Each row was made from one path, in order. Every step used is in the known rows, and no mark comes twice. Write each row's path.
Known rows:
vebug suzez zupad fide selo: -.08 -.03  .29 -.47 -.26  .13  .15  .14 -.09  .15  .18 -.08  .06  .27 -.03 -.02 -.19  .02 -.16 -.21 -.01 -.05 -.03 -.07  .00  .01
selo suzez zupad:  .06  .00  .24 -.15 -.09  .22  .10  .01 -.07  .08 -.14 -.14  .01  .01  .09 -.07 -.01  .13  .07  .06  .17  .00  .03 -.08  .10 -.05
fide zupad suzez: -.12 -.12  .19  .17 -.08  .09  .09  .26 -.10  .01  .01  .10  .03  .21  .03 -.01  .08  .03  .04 -.05  .14 -.04  .10 -.02  .03  .01
selo suzez:  .11 -.01  .05 -.06 -.06  .17  .01  .19 -.05 -.02 -.20 -.03 -.05 -.11  .06 -.07 -.03  .03  .02  .13 -.02 -.12  .01 -.04  .04 -.07
selo suzez zupad fide zoge:  .13  .01  .34 -.42 -.26  .32  .11  .30 -.06  .08 -.30 -.11  .06  .15  .00 -.02 -.03  .00 -.09 -.04  .19  .08 -.04 -.10  .03 -.04
zupad fide:  .06  .00  .20 -.03 -.18  .05  .09  .19  .04  .00 -.11  .07  .01  .11  .04 -.02 -.02 -.06 -.07 -.03  .14  .05  .02 -.02 -.06 -.02
suzez zupad fide: -.02  .02  .37 -.16 -.21  .15  .16 -.03  .00  .11 -.06 -.07  .08  .23  .06 -.04  .01  .07 -.01 -.11  .36  .18  .04 -.07  .01  .01
zupad suzez: -.10 -.07  .03  .13  .03  .19  .02  .07 -.07  .09 -.07  .11  .03  .03 -.09 -.03  .07  .05  .05  .01  .09 -.08  .03  .05  .04 -.03
vebug suzez zoge fide lenuv: -.06  .14 -.07 -.19 -.08 -.26 -.01  .32 -.18  .15  .22  .09 -.02 -.13 -.06 -.07 -.19 -.30  .00 -.10 -.51  .13  .20 -.04 -.03 -.15
zoge fide lenuv:  .08  .06  .06 -.09 -.08 -.26  .00  .12 -.05  .00  .10  .17  .05  .02 -.15 -.02  .05 -.18 -.03 -.02 -.06  .22  .08 -.05 -.05 -.12
zupad fide zoge:  .09 -.01  .16 -.30 -.20  .10  .01  .39  .02  .00 -.20  .04  .05  .14 -.11  .07 -.02 -.13 -.21 -.14  .07  .07 -.07 -.01 -.09  .00
lenuv fide zupad suzez: -.07 -.15  .39  .19 -.18 -.08  .18  .35 -.17  .00 -.02  .13  .09  .31 -.11 -.07  .08  .06  .09  .00  .09  .05  .13 -.04 -.02 -.03
selo suzez zoge fide lenuv:  .14  .13  .02 -.04 -.10 -.06 -.05  .42 -.16  .09 -.19  .05 -.04 -.13 -.02 -.14 -.01 -.24  .05  .10 -.27  .13  .16 -.05 -.04 -.19
suzez zoge fide: -.08  .26 -.05  .04  .04 -.21 -.05  .15 -.14  .20  .01  .06 -.01 -.19 -.07 -.09  .01 -.21  .04 -.01 -.24  .29  .18  .00 -.06 -.09
zoge fide selo:  .00  .11  .02 -.19 -.03 -.16 -.03  .13 -.11  .09  .13  .09  .05  .06 -.27 -.04  .04 -.12 -.17 -.03 -.06  .05 -.02 -.01 -.07 -.03
zupad suzez zoge fide lenuv: -.09  .06  .00  .11 -.03 -.04 -.04  .30 -.18  .20 -.07  .20  .04 -.01 -.17 -.07  .09 -.20  .09 -.01 -.22  .19  .16  .04 -.03 -.15
gotosis fide:  .04  .05  .05 -.10  .02  .07  .07  .08  .03 -.01  .22  .15 -.07 -.17 -.15  .00  .05 -.01  .00 -.05  .14  .10  .07 -.06 -.04  .00
selo suzez gotosis:  .15 -.01  .10 -.23  .06  .01 -.07  .08 -.09  .00 -.16 -.05 -.03 -.04  .08 -.08  .02  .02  .05  .02  .31 -.17  .00 -.01  .10 -.04
gotosis suzez zoge fide: -.21  .24 -.10  .04  .03 -.15 -.01  .18  .08  .18  .11  .04 -.03 -.34 -.11 -.18 -.11 -.32 -.01  .04  .15  .32  .14  .01 -.10 -.07
vebug suzez: -.06  .00 -.06 -.21 -.03 -.07  .04  .09 -.07  .03  .20 -.01 -.03 -.07  .03 -.02 -.20 -.04 -.04 -.07 -.24 -.10  .04 -.01  .03 -.03
zupad suzez gotosis fide: -.05 -.05  .11 -.14  .15  .09  .00  .03 -.08  .09  .14  .21 -.01 -.04 -.19 -.05  .16  .05  .09 -.15  .47 -.06  .06  .04  .07  .00
selo suzez zoge:  .06  .07 -.02 -.02 -.03  .16 -.04  .36 -.14  .10 -.27 -.10 -.08 -.17  .11 -.10 -.05 -.11  .08  .12 -.27 -.02  .09 -.02  .01 -.11
lenuv fide selo suzez:  .13 -.11  .22 -.18 -.15 -.01  .06  .39 -.16 -.01 -.17 -.04  .05  .20 -.24 -.08  .00  .05 -.11  .12 -.19 -.15 -.08 -.04 -.07 -.07
lenuv fide selo:  .02 -.10  .19 -.13 -.10 -.12  .04  .25 -.11  .02 -.01 -.01  .08  .29 -.28 -.03  .01  .04 -.11 -.01 -.14 -.05 -.07 -.01 -.09 -.01
lorul gotosis fide: -.12  .09 -.03 -.12  .09  .09  .08  .15  .13 -.11  .36  .15  .00 -.21 -.24 -.05 -.10  .03  .07 -.01  .20  .11  .09 -.06 -.03  .00

Write each row's path:
-.16  .13 -.01  .19  .06  .01 -.01  .21 -.19  .25 -.08  .17  .02 -.17 -.16 -.13  .05 -.15  .10  .01 -.15  .16  .18  .05 -.01 -.10
zupad suzez zoge fide
 .19 -.09  .23 -.28 -.25  .26  .04  .47 -.05  .02 -.23  .01 -.01  .26 -.05 -.04 -.03 -.04 -.20  .02  .08 -.19 -.10 -.04 -.08 -.06
zupad fide selo suzez
 .01  .02 -.03 -.67  .06 -.10 -.03  .21 -.09  .04  .34  .08 -.05 -.10 -.20  .02 -.11 -.08 -.14 -.29  .09 -.06 -.01 -.02  .03  .02
vebug suzez gotosis fide zoge
-.12  .04  .12 -.30 -.08  .01  .13 -.11 -.10  .14  .25 -.12  .02  .04  .07 -.04 -.19  .07  .01 -.15 -.06  .00  .05 -.06  .10  .00
vebug suzez zupad
 .14 -.13  .24 -.11 -.26  .06  .07  .29  .06 -.05 -.10  .11  .02  .32  .01  .03  .01 -.12 -.09 -.07  .07  .06  .01 -.05 -.09 -.08
zupad fide lenuv
-.37  .24 -.02  .04 -.01 -.17  .05  .38  .15  .01  .32  .06  .04 -.24 -.09 -.20 -.21 -.28  .09  .02  .33  .32  .20 -.06 -.08  .00
lorul gotosis suzez zoge fide zupad
-.08  .07  .20  .08 -.08 -.13  .11  .26 -.16  .08  .10  .25  .05  .06 -.12 -.09  .09 -.10  .02 -.03  .14  .16  .16 -.04  .00 -.03
zoge fide zupad suzez
 .10  .02  .05 -.51  .09 -.07 -.08  .10 -.02  .00  .17  .07 -.03 -.06 -.24  .07  .11 -.05 -.10 -.26  .36  .05 -.05 -.01  .00  .05
suzez gotosis fide zoge
-.06  .03  .29 -.34 -.23  .09  .18  .06 -.07  .13  .16 -.04  .04  .13  .08 -.05 -.23  .00 -.04 -.17  .05  .06  .07 -.08  .05 -.02
vebug suzez zupad fide
 .13 -.09  .07 -.41  .02  .05 -.12  .20 -.13  .02 -.12 -.10  .00  .19 -.09 -.04  .07  .02 -.14 -.04  .20 -.31 -.12  .00  .02 -.01
fide selo suzez gotosis
 .01  .02  .33 -.34 -.24  .20  .11  .11 -.01  .11 -.11 -.09  .11  .28 -.09  .06  .00 -.01 -.13 -.20  .23  .20 -.06 -.06 -.01  .04
suzez zupad fide zoge
 .10  .10  .06 -.28 -.05 -.07 -.02  .31 -.16  .08 -.04  .07  .02 -.01 -.22 -.09  .01 -.09 -.15  .08 -.08 -.03 -.02 -.04 -.05 -.09
zoge fide selo suzez
 .00 -.06  .31 -.37 -.29  .06  .17  .11 -.03  .08  .16  .00  .03  .29  .07 -.01 -.17 -.04 -.06 -.20  .02  .06  .06 -.10  .03 -.07
vebug suzez zupad fide lenuv
 .00  .04  .02 -.46  .08 -.16  .03  .02 -.07  .04  .42  .11 -.08 -.16 -.09 -.05 -.12 -.03 -.02 -.23  .20 -.09  .09 -.03  .06  .00
vebug suzez gotosis fide
-.32  .03  .20 -.26 -.14  .21  .13  .19  .27  .01  .27 -.06  .11  .15 -.19 -.11 -.18 -.02 -.09 -.05  .66  .11 -.05 -.06 -.06  .05
lorul gotosis suzez zupad fide selo
-.22  .03  .11 -.10 -.05  .11  .12 -.15  .19  .11  .16 -.14  .03 -.06  .00 -.11 -.07 -.02  .01 -.05  .52  .20 -.01 -.04  .01  .04
gotosis suzez zupad
 .07 -.07  .40 -.20 -.32  .12  .14  .05  .03  .04 -.04 -.02  .07  .39  .04  .02  .04  .01 -.01 -.13  .24  .21  .02 -.09 -.01 -.04
suzez zupad fide lenuv
 .02  .00  .17 -.07 -.10  .00  .15  .25  .00 -.06  .31  .15 -.07  .00 -.05  .02  .04 -.03  .00 -.13  .18  .16  .14 -.11 -.04  .04
gotosis fide zupad
 .19 -.08  .27 -.41 -.16  .10 -.03  .37 -.07  .03 -.22 -.01  .00  .29 -.04 -.05  .03 -.01 -.18 -.08  .36 -.24 -.10 -.02 -.04 -.04
zupad fide selo suzez gotosis
 .06 -.08  .21 -.35 -.13  .21  .03  .14 -.11  .09 -.07 -.20  .03  .22 -.08 -.02  .03  .11 -.11  .00  .00 -.14 -.11 -.06  .03 -.01
fide selo suzez zupad
-.08 -.09  .09 -.03  .12  .04 -.06 -.03 -.09  .09 -.04  .10  .05  .08 -.07 -.06  .12  .08  .08 -.11  .41 -.16  .00  .08  .10 -.01
zupad suzez gotosis
-.15  .08 -.03  .03  .01  .04 -.06  .33 -.22  .27 -.05  .13  .04 -.01 -.27 -.09  .07 -.14 -.04 -.03 -.22  .05  .08  .06 -.05 -.08
zupad suzez zoge fide selo
-.23  .07 -.14  .05  .02  .04 -.02  .13  .15  .13  .04 -.06 -.06 -.22  .01 -.12 -.11 -.22  .01  .01  .15  .18  .08  .02 -.08 -.02
gotosis suzez zoge
 .05 -.03  .08 -.42  .11 -.10 -.08  .04 -.03  .02  .27  .07 -.03  .08 -.24  .02  .13  .03 -.10 -.22  .41 -.11 -.06 -.01 -.02  .06
suzez gotosis fide selo
 .05 -.04  .14 -.16 -.12 -.12  .04  .30 -.10  .00 -.16 -.01  .09  .13 -.29  .03 -.01 -.03 -.09 -.04 -.21  .09 -.06 -.02 -.08 -.01
lenuv fide zoge
 .06  .22 -.01 -.03 -.02 -.02 -.01  .34 -.19  .15 -.22  .02 -.05 -.28 -.02 -.16 -.03 -.20  .05  .13 -.22  .14  .17 -.03 -.01 -.15
selo suzez zoge fide
 .01 -.07  .33  .09 -.21 -.25  .15  .28 -.11 -.07  .01  .04  .05  .28 -.06 -.06  .01  .00  .03  .00  .03  .13  .09 -.09 -.05  .00
lenuv fide zupad
-.09 -.13  .26  .01 -.01 -.06  .02  .16 -.12  .01  .04  .09  .04  .26  .06 -.02  .13  .05  .07 -.16  .46 -.08  .07  .00  .08  .05
fide zupad suzez gotosis
